Every row comes from one small tree of marks. The marks that hang from a mark follow it in brackets, in alphabetical order. Every link used is in the known rows. Which tree was each row made from?
Known rows:
F{W{D J}}: -2,9,-3,-12,8,-1,-1,13,3,-10,-3,22,2,2,-9,-1,-8,8,0,-6,-22,-7,-3,-8,21,-14,3,6,2,-10,-24,-9,3,12,-5,-16,-9,-5,8,16,2
Q{E{R W{D} X}}: -24,-8,-20,-10,6,-6,-13,13,4,0,7,1,18,28,-2,-1,2,7,13,-12,-15,0,3,-16,19,13,21,-7,3,8,-19,8,8,-2,-24,-14,18,-25,-1,-2,-7
U{E{R}}: -13,0,-11,-16,-5,-8,-2,10,9,-3,-4,-15,22,12,5,8,6,1,10,-7,-4,2,11,-9,8,4,21,-14,3,-1,5,15,3,-3,-3,-8,5,1,-5,-8,-1
M{E{W{D} X}}: -16,-6,-15,-5,6,-4,-13,11,-1,2,3,3,19,19,-1,3,3,-3,9,-8,-17,-4,-2,-12,20,11,20,-4,0,6,-14,9,4,-3,-20,-4,8,-23,2,-2,-11
N{B V}: 9,1,12,-2,17,1,-4,9,3,5,-7,-3,20,9,0,2,-1,11,1,10,0,-4,13,-6,-2,3,29,0,-3,-7,-4,0,-12,-1,3,13,-6,6,4,0,-6
R{T}: -7,2,-2,-8,-2,-3,0,7,8,-2,-1,-7,16,5,4,2,8,4,5,-2,-6,5,6,-8,6,1,15,-7,1,-9,3,13,-3,-5,-2,-4,6,6,0,-10,-3
Q{E{W{D J}}}: -15,-1,-8,-8,7,-1,-10,11,2,-3,6,15,8,10,-10,-10,-1,11,0,-12,-18,-1,2,-9,21,-4,5,2,4,-2,-21,-3,7,5,-14,-15,3,-16,2,7,-1
N{V}: 1,2,7,-5,10,-1,-4,7,1,1,-4,-2,20,7,-1,2,0,8,3,2,-3,-7,8,-7,1,1,21,-5,-2,-7,-5,3,-8,0,-1,6,-3,5,2,1,-6
M{E{R W{D J V} X}}: -18,0,-21,-11,9,-2,-7,11,9,0,10,16,13,20,-3,5,2,5,17,-1,-25,0,3,-14,23,16,15,-9,-2,6,-19,1,7,-5,-20,-18,10,-24,4,2,1
F{Q W{D J}}: -6,3,-4,-16,9,-2,3,17,3,-9,-6,22,-3,6,-9,0,-7,5,-3,-10,-31,-10,-9,-13,24,-22,-1,13,0,-12,-34,-12,12,20,-3,-24,-7,-12,11,19,0
Q{E{R W{D J V} X}}: -22,0,-19,-11,9,-3,-9,12,9,-1,11,16,10,22,-7,-3,0,13,14,-4,-23,-1,6,-15,23,13,13,-6,2,5,-25,-6,11,-3,-22,-22,13,-24,4,5,2
W{D V}: -1,10,1,-4,5,-1,2,10,6,-2,-1,11,9,-2,-6,-2,-6,3,0,2,-13,-6,6,-6,6,-6,10,-2,-8,-11,-14,-9,-2,-4,-1,-10,-2,-4,6,7,8
U{E{R{T} W{D J V}}}: -11,6,-18,-15,-6,-8,1,17,15,-16,0,12,16,12,0,4,8,17,16,0,-20,10,8,-6,26,7,11,-12,-1,-11,-4,-1,5,-9,-7,-24,11,-1,4,2,6
P{E{R{T}}}: -9,6,-11,-17,-8,-2,9,7,10,3,2,-6,15,18,12,4,13,2,17,0,-8,12,11,-9,3,17,18,-12,0,0,1,24,-3,-7,-9,-7,13,4,3,-19,1
J{W{D}}: 2,2,-4,-4,9,4,-2,10,1,-7,-7,12,8,9,-4,2,-6,0,1,-8,-17,-4,-2,-14,12,-9,10,8,-5,-9,-13,-1,-4,0,-4,-10,-4,-3,6,8,-2
X{E{R{T} W{D J}}}: -21,0,-15,-20,-4,-4,4,18,11,-8,6,11,14,20,3,0,11,17,15,-9,-22,10,5,-11,25,8,12,-8,6,-4,-10,10,4,-1,-16,-24,13,-6,1,-4,0
U{E{R{T} W{V} X}}: -17,-3,-24,-13,-8,-13,-7,12,13,-8,1,-13,26,23,9,11,13,8,23,1,-11,7,12,-12,16,22,29,-20,2,-1,7,10,8,-16,-15,-11,18,-7,0,-11,-7
D{W}: -3,1,-2,-14,3,-5,-5,8,3,-2,-4,-3,9,4,-3,1,-4,-2,3,-4,-10,-6,6,-6,4,-11,8,-2,4,-6,-10,1,2,5,-3,-4,-6,0,3,3,-2
T{R}: -7,3,-3,-10,1,-5,-4,8,5,-1,-5,-6,15,-1,-1,1,4,4,7,-3,1,5,5,-8,9,3,14,-8,2,-10,4,12,-3,-7,-2,-6,7,0,0,-8,-4
X{E{R W{J V}}}: -16,-1,-9,-17,-1,-2,-1,9,10,1,10,4,9,16,-1,1,5,13,13,-5,-19,-1,12,-10,10,12,15,-13,4,0,-8,0,6,-1,-14,-17,5,-10,-1,2,2
X{E{R W{D J V}}}: -16,3,-10,-15,2,-2,2,15,10,-4,8,17,9,15,-4,-2,1,14,11,-5,-24,-1,8,-8,18,7,11,-8,1,-3,-18,-7,5,-1,-13,-23,6,-13,2,8,6
U{E{R W{D V}} T}: -12,2,-17,-15,-7,-8,1,17,12,-15,-2,-1,20,12,2,5,5,12,14,-6,-15,7,4,-8,21,7,20,-14,-6,-15,3,3,1,-12,-4,-19,14,-2,4,-1,2
M{E{R W X}}: -20,-12,-20,-12,3,-4,-14,6,5,7,7,-12,23,28,6,9,8,-2,19,-9,-11,1,4,-16,13,23,28,-15,4,12,-4,21,5,-5,-23,-5,15,-20,-4,-11,-12
W{D J V}: -2,14,0,-5,9,0,2,9,7,-5,3,22,5,-5,-9,-3,-6,7,-1,3,-19,-4,6,-6,13,-8,2,0,-4,-10,-18,-14,0,-2,-1,-15,-5,-4,6,12,10
P{B E{R{T} W X}}: -6,-5,-24,-7,-6,-8,-1,8,3,-1,5,-8,18,35,17,5,14,6,28,5,-6,15,12,-6,12,35,32,-13,2,9,3,15,-3,-10,-24,4,16,-10,4,-17,-13
M{E{W}}: -11,-9,-7,-8,1,0,-12,4,1,6,3,-9,16,12,0,1,6,-2,6,-11,-9,-2,3,-10,8,8,19,-8,0,1,-3,14,2,0,-12,1,3,-12,-2,-5,-8
Q{E{R W{D V} X}}: -22,-3,-19,-9,6,-4,-10,13,8,1,9,4,14,24,-3,-1,1,8,14,-5,-18,-3,6,-15,15,15,20,-8,-3,4,-21,0,9,-6,-21,-17,17,-24,3,1,0
M{E{R X}}: -22,-4,-17,-16,6,-2,-6,7,8,10,6,-12,21,22,7,11,8,-6,17,-6,-11,-1,7,-17,9,18,25,-13,1,12,-5,26,4,-3,-17,-6,11,-15,-4,-16,-5

Which tree is each row?
-17,-1,-15,-13,-1,-7,-1,9,12,-1,4,-10,23,20,10,10,11,4,19,-1,-9,8,7,-14,12,16,23,-15,5,2,3,20,1,-10,-13,-9,18,-2,-1,-15,-7	E{R{T} X}
-14,0,-19,-17,-5,-8,-1,18,10,-19,-1,7,21,14,0,4,5,15,13,-11,-16,12,1,-7,33,3,13,-10,5,-10,3,6,2,-6,-7,-21,11,0,1,-1,-3	U{E{R W{D J}} T}
-16,4,-22,-13,-4,-14,-6,21,10,-19,-7,-2,23,8,1,6,7,8,18,-2,-12,9,1,-9,31,10,22,-13,-3,-16,9,3,2,-20,-9,-15,16,-9,7,-9,-6	U{E{W{D V} X} T{R}}
-14,-3,-5,-9,-1,-5,-4,15,-1,-2,1,4,14,14,-2,-3,2,5,3,-12,-16,-5,3,-7,14,0,16,-4,2,-4,-12,2,2,2,-13,-9,3,-13,0,3,-5	X{E{W{D}}}
-24,-5,-21,-12,9,-5,-11,13,6,-3,10,12,15,26,-5,-2,2,11,13,-10,-20,2,3,-15,27,11,14,-5,8,9,-22,3,10,0,-25,-20,15,-24,1,2,-5	Q{E{R W{D J} X}}
-16,7,-7,-21,11,2,3,19,8,-3,0,22,-11,5,-12,-5,-6,6,-4,-10,-38,-15,-3,-16,20,-20,-3,14,-6,-11,-46,-15,19,22,-5,-31,-6,-21,13,16,11	F{Q{E} W{D J V}}
-23,-12,-15,-14,4,-2,-4,16,4,1,3,3,8,24,-2,-4,3,6,5,-18,-20,-1,-3,-18,17,-1,12,2,-2,-2,-29,5,14,10,-15,-25,15,-23,3,3,-2	F{Q{E{R W{D}}}}
-1,10,0,-15,7,-3,-2,7,9,-4,1,12,1,-2,-9,-1,-6,4,3,3,-18,-7,10,-5,7,-12,-1,-2,3,-8,-17,-13,4,3,-1,-12,-11,-1,6,11,7	D{W{J V}}
-15,4,-13,-20,-8,-11,1,16,11,-13,-11,-17,23,0,4,6,11,4,12,-8,-1,11,6,-8,19,2,19,-14,2,-17,20,22,-1,-12,2,-10,9,7,0,-20,-4	U{E T{R}}
-18,-1,-11,-16,1,-4,-1,15,6,-4,7,13,13,20,-2,-1,2,13,10,-11,-19,2,4,-9,22,5,12,-7,6,0,-15,3,5,3,-16,-20,7,-12,-1,4,0	X{E{R W{D J}}}
0,1,-2,-3,3,-1,-9,2,4,-3,7,10,9,2,-7,-4,-2,10,4,1,-13,-3,7,-5,9,3,9,-7,2,-7,-7,-13,1,-5,-8,-7,-2,-6,3,11,-1	E{W{J V}}
-16,-1,-21,-15,-6,-15,-9,15,10,-14,-5,-15,25,10,3,8,11,7,20,-2,-7,9,6,-10,23,17,26,-17,1,-13,18,9,4,-20,-10,-10,16,-7,3,-15,-10	U{E{W{V} X} T{R}}
-18,-8,-16,-16,-5,-1,-5,8,10,3,5,-13,20,21,10,6,16,5,18,-9,-10,10,5,-13,12,19,22,-14,0,-1,2,29,1,-6,-14,-9,17,-5,-2,-16,-6	M{E{R{T} W}}
-19,2,-14,-17,-7,-4,5,17,12,-4,5,4,13,18,5,1,10,14,16,-4,-21,5,8,-10,14,12,19,-12,-5,-9,-9,6,3,-7,-12,-22,16,-7,3,-5,5	X{E{R{T} W{D V}}}
-12,-2,-18,-10,1,-6,-6,7,14,-5,10,5,17,19,3,5,9,14,23,5,-16,8,8,-12,18,20,18,-15,4,-1,-2,1,4,-12,-19,-15,16,-8,3,-3,-5	E{R{T} W{J V} X}
-16,-4,-8,-15,-4,-3,-2,9,7,3,7,-7,13,18,3,1,5,8,13,-7,-13,-4,13,-10,3,15,23,-15,-1,-2,-5,4,5,-4,-14,-11,9,-11,-2,-2,0	X{E{R W{V}}}
-21,5,-14,-20,14,-2,0,20,7,-2,1,21,-5,14,-11,0,-5,3,2,-8,-40,-17,-3,-20,24,-12,4,13,-2,-3,-47,-15,22,18,-13,-29,-2,-29,13,13,5	F{Q{E{X}} W{D J V}}
7,4,-9,0,2,-2,1,9,-5,-5,2,20,4,14,0,-7,-1,7,8,2,-13,6,7,4,18,10,11,2,0,1,-14,-10,-4,1,-15,1,-5,-12,7,6,-4	P{B E{W{D J}}}
-24,-17,-15,-10,6,-7,-15,11,0,6,4,-10,13,25,-1,-1,5,-1,5,-15,-18,-8,0,-19,13,5,19,1,5,7,-21,5,18,7,-21,-10,11,-29,0,-3,-15	F{Q{E{W X}}}
-16,0,-14,-21,-8,-8,3,14,13,-9,-4,-18,25,12,8,10,10,4,13,-10,-6,8,9,-9,14,5,23,-15,2,-9,14,23,0,-8,-1,-12,11,7,-2,-17,-2	U{E{R} T}
-20,-10,-25,-16,-7,-13,-9,13,8,-11,0,-19,31,26,9,11,11,6,21,-10,-8,8,4,-12,23,18,31,-18,7,0,15,18,4,-13,-16,-8,18,-6,-2,-14,-16	U{E{R W X} T}
-22,-3,-21,-20,-5,-11,-1,14,12,-8,-2,-19,29,20,9,14,10,1,18,-8,-8,8,8,-13,18,12,28,-17,5,1,14,24,3,-11,-10,-10,15,-2,-2,-19,-8	U{E{R X} T}
0,4,-21,-2,1,-5,1,11,0,-1,4,10,10,28,8,2,0,4,22,10,-14,4,11,-4,12,28,26,-8,-7,7,-14,-7,-3,-10,-22,-2,9,-20,9,-1,-2	P{B E{R W{D V} X}}
-18,-2,-24,-17,-3,-10,-6,13,13,-14,5,-4,23,19,3,10,9,11,21,-3,-16,7,9,-11,25,17,23,-17,5,-3,9,3,7,-14,-14,-16,13,-7,1,-7,-6	U{E{R W{J V} X} T}
-19,-9,-25,-13,-9,-14,-10,13,9,-9,-1,-16,30,28,11,11,14,6,22,-5,-8,10,8,-12,20,20,30,-19,8,2,11,19,7,-12,-17,-9,19,-7,-4,-14,-14	U{E{R{T} W X}}
-8,-3,-11,0,8,-7,-13,9,0,-8,5,18,15,14,-7,-1,-4,8,7,-4,-17,-1,-2,-8,26,4,11,-2,7,2,-14,-9,3,-4,-18,-9,4,-16,3,11,-10	E{W{D J} X}
-19,-10,-12,-14,0,-1,-11,6,6,5,8,-10,15,21,0,-3,6,8,10,-14,-7,1,7,-12,8,12,19,-10,4,2,-9,14,6,0,-16,-10,14,-13,-4,-5,-5	Q{E{R W}}
-21,-3,-14,-16,8,0,0,15,10,0,8,17,0,17,-8,-5,1,12,5,-10,-29,-2,1,-16,20,-2,4,2,-4,-4,-36,-10,17,8,-13,-33,10,-24,7,11,6	F{Q{E{R W{D J V}}}}
